Known rows, with every way that one mark hangs from another:
niro(ketet(suro(neven)) luvas(fisise(lomim))): -0.94 1.77 -0.33 -0.02 -1.76 0.25 0.56 1.00 0.11 3.81 -2.95 -0.03 -3.11
 1.27 2.44 1.37 0.91
ketet(niro suro): 0.71 1.58 -0.18 -0.60 2.53 1.10 -1.32 -3.09 -0.68 -3.05 5.27 1.05 6.40
 -2.00 -1.94 0.71 2.19
ketet(niro(luvas(fisise)) suro): -0.12 1.57 -1.70 -1.13 1.70 -0.83 -2.18 -3.94 1.23 -2.02 0.73 -0.93 2.76
 -1.70 -0.05 0.39 1.73
neven(suro(ketet(niro(luvas)))): -2.48 3.66 -1.34 -1.09 -2.59 2.22 0.57 -0.78 -0.71 -1.26 3.48 1.07 3.46
 3.67 -1.01 -0.40 -3.14
luvas(fisise(lomim) niro(ketet(suro(neven)))): 0.14 -2.24 -2.39 1.23 -0.54 0.74 0.34 -1.87 0.27 0.95 -1.85 -1.57 -0.37
 -1.53 1.60 2.08 0.76
neven(suro(ketet(niro(luvas(fisise(lomim)))))): -1.58 4.07 -2.36 -1.63 -1.46 2.47 0.68 -0.29 0.39 -0.55 0.49 0.38 1.34
 3.32 -0.04 -0.07 -2.98
lomim(niro(ketet(suro) luvas(fisise))): 0.53 -0.40 2.84 0.21 -0.21 -0.70 -0.77 0.48 -1.04 -1.25 -1.66 -1.02
 -1.97 -0.52 0.90 2.17 0.77
suro(ketet(niro(luvas(fisise))) neven): -3.55 -1.10 -1.75 -0.49 -0.59 2.74 1.82 -1.59 -2.76 -2.54 -0.56 -2.73
 1.43 3.35 -1.50 1.17 -2.04
niro(luvas): 0.21 0.42 1.26 0.32 -0.25 -2.12 -1.52 0.42 1.36 0.64 0.15 1.12 -0.18
 0.26 -1.16 -3.57 -1.33
fisise(lomim(niro) luvas): 4.87 -0.56 1.73 0.06 5.82 -0.54 1.26 6.40 -0.46 -1.49 -2.61 3.76 -3.29
 -1.27 -2.15 -3.84 0.82
niro(ketet(suro) luvas): -0.97 2.38 2.38 -0.19 -3.41 -1.94 -0.77 1.81 1.09 3.79 2.13 1.88 -0.78
 0.63 1.34 0.97 1.21
niro(ketet(suro) luvas(fisise(lomim))): 0.16 2.73 1.00 -0.68 -1.81 -1.73 -0.63 2.11 2.71 4.62 -1.86 0.52 -3.54
 -0.17 2.90 1.41 1.24
luvas(fisise niro(ketet(suro))): -0.26 -3.27 -0.71 1.31 -1.90 -1.17 -0.88 -3.78 1.82 0.40 0.89 -2.30 1.76
 -3.03 1.70 1.84 0.85
lomim(niro(luvas)): 1.60 -1.07 2.67 0.51 1.71 -0.79 -1.26 0.93 -1.85 -3.71 -1.17 0.36 -0.98
 -0.04 -2.05 -1.76 -1.08
luvas(fisise niro(ketet)): -0.18 -4.61 -0.24 1.29 -1.81 -1.43 -0.54 -2.99 2.16 0.57 0.42 -3.63 0.03
 -2.48 1.31 0.66 -1.23
ketet(niro(luvas(fisise)) suro(neven)): -1.39 0.57 -3.33 -0.36 1.98 1.62 -0.74 -5.40 -2.10 -3.01 -0.36 -1.72
 3.30 0.08 -0.56 0.25 1.21

Rows:
0.69 0.58 -1.36 -1.87 2.67 -0.88 -1.36 -1.07 2.04 -1.28 -1.34 -2.12
 -1.94 -0.67 -0.54 -1.65 -1.15 -> ketet(niro(luvas(fisise(lomim))))
-2.22 3.00 -1.95 -1.24 -2.31 2.24 0.39 -2.13 0.04 -1.13 1.74 -0.47 3.04
 3.12 -0.13 -0.26 -3.33 -> neven(suro(ketet(niro(luvas(fisise)))))
-0.65 1.62 -3.63 -0.86 2.66 1.86 -0.43 -3.65 -1.67 -2.27 -1.64 -0.87
 1.69 0.34 -0.36 0.46 1.45 -> ketet(niro(luvas(fisise(lomim))) suro(neven))
1.57 -1.78 1.90 0.45 2.31 -0.87 -1.40 -0.62 -0.75 -3.67 -3.26 -1.63
 -1.47 -0.77 -1.00 -1.46 -1.26 -> lomim(niro(luvas(fisise)))
-0.85 -0.43 2.05 -0.26 -2.68 -2.22 -0.51 0.78 2.72 3.80 -0.95 -2.03
 -3.83 0.14 2.13 -0.33 -1.65 -> niro(ketet luvas(fisise))
-1.95 0.51 0.14 0.46 -2.61 -0.18 0.28 -1.39 -0.31 2.91 -1.25 -1.01 -1.10
 1.00 2.28 1.29 0.43 -> niro(ketet(suro(neven)) luvas(fisise))
-0.49 -1.98 0.40 1.34 -2.61 -1.05 -0.81 -1.38 0.32 0.52 3.99 0.65 2.75
 -1.64 0.08 1.44 0.98 -> luvas(niro(ketet(suro)))
-2.06 1.52 0.99 0.53 -3.33 -0.05 0.37 0.65 -1.41 2.91 1.20 1.34 -0.30
 2.06 0.90 1.00 0.70 -> niro(ketet(suro(neven)) luvas)
-0.89 0.37 1.92 1.32 -1.68 2.24 1.33 -0.18 -2.62 1.78 4.22 1.38 3.72
 0.49 -0.18 1.79 1.02 -> niro(ketet(suro(neven)))
1.97 -0.52 0.72 0.76 2.76 2.66 0.87 0.10 -1.90 -1.02 -2.75 -0.85 -0.21
 -0.99 0.19 1.43 0.58 -> luvas(fisise(lomim(niro(ketet(suro(neven))))))
-1.18 1.19 -0.06 -2.02 -0.12 -0.05 0.05 1.97 1.68 -0.58 -0.46 -1.02
 -1.08 1.30 -0.90 1.30 -1.09 -> suro(ketet(niro(luvas(fisise(lomim)))))
-3.69 -0.46 -1.16 -0.61 -1.12 2.74 1.77 -0.35 -3.44 -2.44 0.98 -1.15
 1.87 3.97 -2.41 0.83 -1.83 -> suro(ketet(niro(luvas)) neven)
2.88 0.12 1.81 0.33 2.65 1.06 0.04 0.99 0.18 -0.46 -1.96 -0.45 -0.68
 -2.13 0.49 1.54 0.86 -> luvas(fisise(lomim(niro(ketet(suro)))))
2.61 -0.61 -0.65 0.23 1.34 -2.16 1.01 5.12 1.94 2.63 -0.42 3.88 -2.86
 -1.61 0.12 -1.85 2.33 -> fisise(lomim luvas(niro(ketet(suro))))
1.18 -3.81 0.43 1.07 -0.11 -2.75 0.90 2.17 1.60 1.18 1.61 1.22 -1.21
 -1.68 -0.24 -3.10 0.13 -> fisise(luvas(niro(ketet)))
3.47 -1.88 -1.36 0.38 3.27 -2.45 0.67 4.20 2.08 0.71 -1.64 3.37 -2.40
 -1.93 -1.36 -4.77 0.73 -> fisise(lomim luvas(niro))
4.00 -0.48 2.81 -0.16 3.83 -0.60 2.18 7.91 -0.44 0.49 -1.87 3.23 -5.22
 -0.57 -0.87 -2.04 0.71 -> fisise(lomim(niro(ketet)) luvas)
-1.17 -2.60 -0.73 1.80 -2.54 0.38 0.15 -2.28 -1.79 -0.14 3.27 0.26 3.10
 -0.50 -0.25 1.32 0.62 -> luvas(niro(ketet(suro(neven))))
